Each row comes from the steps of one path. Every step used is in the known rows, and no mark comes twice. Write the path behind each row, first mark first.
Known rows
padap-dazuve: [ -2 -30  16   5   3  11  10   5   3 -15  15 -13  -5 -14 -11   7  22   7
   5  -9   9  16  14   3 -15  11  -6 -17  -3  13 -34  -4   7]
dazuve-zave-ruba-petaf: [-17  42 -14  -2 -18  25   9  22  -1  -6   5  -6 -13 -17  16  -5  -8  25
   9 -11  10  39 -36   4  28  23 -23 -14   5  29   3 -14   8]
legatom-dazuve: [  5  -5  -7  -9   1   8   1  23   1  17   7 -12   5   2   9  -1  20  18
  12  -9  12  30   1   4 -13  -7   4 -21 -13   3  17   1  -1]
devup-legatom-dazuve-petaf-ruba: [ 18 -15   6  -1   7   7  19  19  15  26   8   9  12   5  31   3  17  45
   2  -2   9  35 -11  10 -28  -8  -2  -1  -3 -21  38   1 -10]
petaf-ruba: [ 14   7   5   1  -1  -3  26  17 -12  -3   3  -2  -2  -5   9  11   9 -10
  -3  -6   0 -11  13  -1  10  -3   2  34  -1  -5  11   5  -2]
lupefed-neze-zave: [  6 -47  -1  -6  -9  17   4  27 -15 -23   9   3  10  -4  -4  17  23  -9
   4  -7  12  -7   1   5   8  22 -15  22  -7  61  23 -13  12]
tumov-neze: [ -3 -24  13   0  -3   3  12  35   1 -10   6  -9 -10  -1 -13  21  10 -15
  -6 -12   4 -37  -1  17 -12   1 -16 -15 -13  11 -12  -6   4]
devup-legatom-dazuve: [  8 -13 -14 -10   4  14  11  13  11  32  12  -5  13   6   8  -4  32  35
   1  -9  18  65   1   3 -28   1   6 -13 -17  -2  29  -9   2]
lupefed-neze: [  4 -20   5  -1   2  19   3  37  -7   7   6   5   3  -4   7  21  27 -16
  13  -1  16 -12  14  -1  14   0 -14   2  -7  31  -6  -2   1]
devup-legatom-dazuve-zave-neze-lupefed: [ -6 -10 -13 -15  -2   5  -5   4  12   8  10   3 -12   2  30   4  16  55
   1 -10   5  84 -39   1  -2  16 -22   8 -11  38  38 -18 -11]
lupefed-neze-tumov: [  1 -25  10   1   5  14   4  21 -21  -7   7  -7  20   3   1  18  28 -16
   1  -5   6  25  10  -7  20   4 -42 -12  -6  48  14  -4  12]
dazuve-legatom: [ -5   6  15 -12   8  24   7  17   6 -19  12   9  -7 -21  13   6  23   9
  -6  -6  10  28  -8  -5  -4   4  21 -14  -9  22  22   7   3]
dazuve-mepe: [ -9   4   6 -10  -2  13   9  23   9  -7  16   5   4 -17  20   4  14  -1
 -13 -12   3   0 -15  -6  12   3  18  -9   3  23   5   0  -6]
ruba-zave-dazuve-legatom: [ -3  50   4  -3 -12  26  -3   0  21  -2   8 -11   1 -12  27  -5   5  21
  -8   6  -5  50 -36   6   1  -4  10 -13  -6  25  -5   5   2]
neze-zave-ruba-petaf: [  1   8 -18  -4 -34  17  17  -1 -18 -18   6 -11   2  -6 -10  -4  -7  27
  -4 -10   1  20 -31   9  15  23 -10   6  -6  33  20 -23  23]
petaf-ruba-zave-neze-tumov: [ 16  44  12  12 -20 -17  14 -12 -12 -14   6 -27   7  15   7  10 -11  10
  -8  -1 -25   7 -16  15  13  -4 -26  24  -7  24  18  -8  13]
zave-dazuve: [  1  20  -4  -2  -9   7   5   9   5  13   4  -8   5  -5   8   3   7  10
   3  -4   0  11  -5   3  31  -2 -17   2  -1  -3 -27   6 -10]
devup-legatom-dazuve-zave-neze: [ -5  20  -9  -7   0   7  -5  21  26  20  13  -5  -4   2  17  -2  13  54
  17 -11  15  64 -30  12  -2   6 -12   1 -12  13  12 -11  -6]
tumov-neze-zave: [  2 -50   8  -7 -13   1  13  29  -8 -34   8 -11  -4  -2 -24  19   3  -9
 -10 -18   1 -33 -10  21 -16  20 -16   4 -16  38  12 -16  15]
legatom-dazuve-padap: [  6   2   1 -17   6  36  -3  14  17   5   9  -3   7   6  11  -1  22  25
  19  -9  11  36 -16  -6 -35  -3   3 -42 -14   6  18  10   2]
dotos-ruba-zave: [ 14  10  -7  -4 -25  -3  11  -6  -9  -8  14   8   4   1  23   4   7 -14
   6   0   2  22  -4  17  -7  -2  21 -22  -1  30  24 -23  17]
devup-legatom-dazuve-mepe: [ -1  -3  -9 -14   3  20   6  18  25  29  19   1  19  -1  26  -7  33  36
 -12 -13  12  63 -21  -4 -25  -2  23 -17  -6  12  23  -7  -6]
zave-neze-tumov: [  2  15  14   1  -6  -5   2  -5  -9 -14  10 -14   6   5  -9  12   6  16
   2 -10 -10  12  -9   9  29   1 -37 -10 -12  19   3  -5   8]
legatom-dazuve-petaf-ruba-dotos: [  9   2   0   6 -10  -3  12  23  -6  21   5   3   5   0  31  10  -1  40
   5  -2   7   9 -23  14 -30  -8   6   3  -3  -3  37  14 -14]
zave-neze-lupefed: [  3 -11   2 -11 -14  -3   3  -7 -10 -13   5   8 -16  -3  10  17   3  20
  -6  -5  -9  -1 -14   0  22   4 -13  18 -11  26  -1  -9  -7]
devup-legatom: [  5  -9  -8  -8   0   9  24  11   5   6  14   7   8  -3  -3   5  24  19
 -12  -7  12  34   7   1 -13  10   6   1 -12  10  13 -12   7]
legatom-dazuve-petaf-ruba-zave: [ 16   4   8   5  -8   5   7  21  10   9   4 -10   6   5  44   2  -5  30
   9   4  -2   9 -27  19 -25 -12   3 -18  -1   3  34   2  -2]
dotos-ruba: [ 13  -4  -5  -7 -11  -7  12   2 -13  -2  13  19   2  -3  16   8  15 -17
   9  -7   9  14  11   8  10  -3  10 -19   0   9  13 -15   6]
padap-dazuve-zave-ruba-dotos: [-21  29  -2  12 -15  17   9   0  -2  -8  12 -28 -11 -31 -15   5   2  20
   9 -10  14  68 -25   1   4  34 -30  -4  13  29 -30  -6   2]
tumov-neze-zave-dazuve: [  0 -25   2  -2 -17   1   4  24   4 -17   4 -21  -2   2 -15  16  -3   1
  -8 -12  -6 -18 -26  22   9  12 -35  16  -9  21 -19 -10   3]
ruba-zave-dazuve: [  3  35 -10   2 -25   5   4   3   8  10   4 -17   7   1  15  -1  -4  14
  -1   3  -9  15 -21  12  10  -1  -9  -8  -5  16 -20  -5   1]
devup-legatom-dazuve-petaf: [  5 -29   1  -7   7  17   7  20  22  24  13  13  14   1  22  -1  22  55
   5  -5  16  45 -16  12 -28  -1  -7 -47 -10  -5  31  -6  -3]
tumov-neze-zave-ruba-petaf: [ -1  -8  -5   2 -34  15  13  19 -11 -18   2 -21  -8   2 -24   8 -10   8
  -8 -14  -1 -12 -35  23   1  21 -26   3 -12  31   1 -29  23]

Which path is each row?
[ -1  35 -12  -1 -24  22  15   6  -8  12   2  -8  -3  -4   0  -4   0  19
   4  -4   3  22 -19   5  16   5 -10 -11  -6   4 -10 -15  12]
zave-ruba-petaf
[ -5  32   9  -7   3  26  -2   9  15   2   7  -2  -2 -17  24   2  15  20
  -2  -2   4  47 -22  -2  21  -6   2  -5  -4   5 -12  14  -8]
zave-dazuve-legatom
[-19 -23  14   3  11  13   4  18  10 -29  17 -12 -13 -28   5   6  14   9
  10 -14  15  34  -4   2  -4  28 -17 -15   6  33 -24  -3   4]
padap-dazuve-zave
[  9  12  15   5  -3   1  14  19   8   9   1   5   2  -7  35  12  -6  19
   6   3  -6 -16 -16  10  34 -12 -26  13  12 -28 -21  17 -22]
zave-dazuve-petaf-ruba
[  8 -20  30  17  -5   4  17   2  13 -23  13 -12  -4 -12  21   8  -4  16
  -2   5  -5  -9  -9  17 -29   9  -7 -13   9  12 -20  -2   4]
padap-dazuve-petaf-ruba-zave
[-11 -16   8  -6 -20   8  -1  33  17 -20  11 -14   6  -5   4  11  -3  -2
 -19 -15  -9 -16 -45  15  13  12 -14   8   0  28 -21  -6  -7]
tumov-neze-zave-dazuve-mepe
[-12  -3   1 -13  -8   1  -4   7  -3 -26   6   8 -27 -16  26  15  -5  23
   1 -11  -4  19 -33   1  36  22 -28  16  -2  52  12 -10 -10]
dazuve-zave-neze-lupefed
[ 14   1  17   4 -23  -8  10 -10  -2 -20   2  10 -17   1  44  19 -21  29
 -10   8 -25 -18 -38  16  11   1 -13  18   1  28  15  -6  -8]
dazuve-petaf-ruba-zave-neze-lupefed
[ -9  -2  -7 -10   6  15  -5  35   8  -1   9  -7  -2 -14  24  -5  13  22
  19 -15  16  49 -19   3  -5  10 -10 -22  -3  27  30  -1  -4]
legatom-dazuve-zave
[ -2  44 -16   1 -29  10  19   0 -20  15   2 -16   0 -11 -15   9   2   8
   0  -4   6  27 -14   2  14  10 -13   5  -1   7   2  -3   1]
zave-ruba-dotos
[-14 -20  19   2   4  16   5  10  16 -14  22  -7   1 -23   8   3  21   6
  -8 -11   8  16  -3  -5 -11  10  12 -17   7  22 -38   0  -3]
padap-dazuve-mepe
[  6   2  -7  -8 -23  15  17   2 -16 -23   4 -19   6  -9 -24   1   3   2
   5 -10   0  22 -14   2  34  21 -28  10   2  21  19 -17  12]
neze-zave-ruba
[ -3 -52   9  -8  -5  -1  10  20 -11 -21   3  -1 -17  -2   2  27   9 -15
 -21 -11  -7 -16 -10   4  -8   9 -21  -7 -13  33   5 -13  -1]
tumov-neze-lupefed
[-11  35 -29  -5 -13  31   8  15  13  31   8 -12   2  -4  18 -17  11  58
  12 -10  19 103 -45   5  -6  17 -15 -17  -5  13  26 -22   6]
devup-legatom-dazuve-zave-ruba-petaf
[-18  51 -16   0 -22  16  14  15 -14  -4   5 -13  -5 -24  -3   4  -7  13
   6 -10  12  48 -34   4  25  25 -25   9   9  28   9  -3  -1]
dazuve-zave-ruba-dotos
[  7  -6  -6 -20   6  38   7   4  28  20  15   2  14  12   7   0  35  45
   7  -7  17  63 -13  -8 -52   1  10 -34 -18   5  30  -2   7]
devup-legatom-dazuve-padap
[ 15   9  15   6 -11   1  20  16   4 -14   7   4  -1  -6  33  10  -9  11
  -4   2  -8 -22 -18  18  -7  -2   2   0   4  15  24  -1   2]
dazuve-petaf-ruba-zave
[  9   6 -14  -4 -21  -1   9   3 -14   3  15  25  -4   0  31   1   6  10
   1  -5   8  19  -9  13  -6   1  27 -21  -8  18  21 -22  16]
dotos-ruba-petaf
[  3  -9 -10  -5 -18   5   6   3  -3 -17   5 -11  10  -3  -2   0   1  15
  -3  -9  -2  15 -19   7  23  15 -17  23  -4  21  -1  -6   2]
neze-zave-dazuve
[  0 -21   5  -4 -13   9   1  10   8 -24   8   7  11 -10  13   3  -8  39
   5  -5  -2  -1 -34  16  27  14 -26  -9   3  19   2  -1  -5]
neze-zave-dazuve-petaf
[-13  42 -23  -3 -16  26  -2  25   4  18   2 -18  -7  -8  24 -15  -2  39
  22 -11  14  76 -46   6  10  13 -19 -30  -1  18  17 -11   5]
legatom-dazuve-zave-ruba-petaf
[  5  33   7   5 -21  -8   3 -10  -5 -15  11 -22   8   9   0   7  -6  18
  -6  -3 -16  15 -22  17  13   2 -27 -19 -14  41   9 -17  20]
ruba-zave-neze-tumov
[ -5 -11  14  -7  -6  20  -3  19  13 -30   7 -10  -7  -7  -6  11   6  10
 -15  -9  -2  13 -40  14   2  11 -16  11 -11  26  -7   0   2]
tumov-neze-zave-dazuve-legatom
[ 12  -2  -6   4  -7   0  21  14   4  36  10   8  11   3  29   7  10  58
  -8  -1  12  44 -23  14 -45  -2  10   9  -6 -10  44   5 -10]
devup-legatom-dazuve-petaf-ruba-dotos
[ 18  38  -1   1 -34 -14   2 -11  -1   2  13   3  -8  10  21   7  -5   4
  15   4  -4   1 -15  26   9  -9  12 -12  -6  23  -3 -26  14]
dotos-ruba-zave-neze
[ 10 -11  20   3   3   2  21  22   0 -13   5  13  -1 -13  27  15   2  10
   3  -3   1 -28  -4   9  12  -4  -9   5   6 -12  16   9  -9]
dazuve-petaf-ruba
[ 19  49   8  10 -26 -12  15   3  -1  -1   3 -14  -9   9  15  13 -11   7
   3   4 -13 -23 -14  20   8  -7   3  37  -8  12 -10  -4   3]
petaf-ruba-zave-neze
[ -8  -6 -13 -13   9  19   5  27  18  15  13  -3   4  -8  19  -7  22  38
   8 -14  21  83 -20   3 -23  16  -6 -10  -8  20  39 -11  -1]
devup-legatom-dazuve-zave
[ 10  60   9   3 -10  17  11   0  14  -1   3 -13  -3  -7  37  -1  -1  13
 -12   8 -11  37 -33   3   4 -12  14  26   1   8  -1  14  -4]
petaf-ruba-zave-dazuve-legatom
[-17 -27  14  -1   0   5  -8  -8   6 -36  14  -6 -28 -20  11  16   4  30
   3 -10  -2  35 -24  -1  13  30 -31   6   2  50 -28  -9  -7]
padap-dazuve-zave-neze-lupefed
[ 16  23   1   5 -16  -4  25  11  -8  -7   5 -12   0   0  17   6  -4  -7
  -8  -1  -7  -7  -1  11  -8  -1  10  25  -3  17  20  -3   7]
petaf-ruba-zave
[  4  27   0  11 -17  -6  16  14  -1  16   2   7   4  -6  32  14 -16  34
  -5   3  -4  -3 -31  16  14  -7 -15  24   7 -12 -10  19 -21]
zave-dazuve-petaf-ruba-dotos
[ 17   6  -7  -8 -36 -13   1 -29 -15 -13  11  16 -14   7  33  12  -2   4
  -1   4 -17  23 -25  14   9  -3   3  -4  -6  42  18 -29   8]
dotos-ruba-zave-neze-lupefed
[  3 -13   0 -11  -8  44  -8  11  11 -13   6   0  17   7   2  14  18   6
  13   1   7  12 -25  -7  10  15 -21   8  -3  44 -12   5   3]
lupefed-neze-zave-dazuve-padap
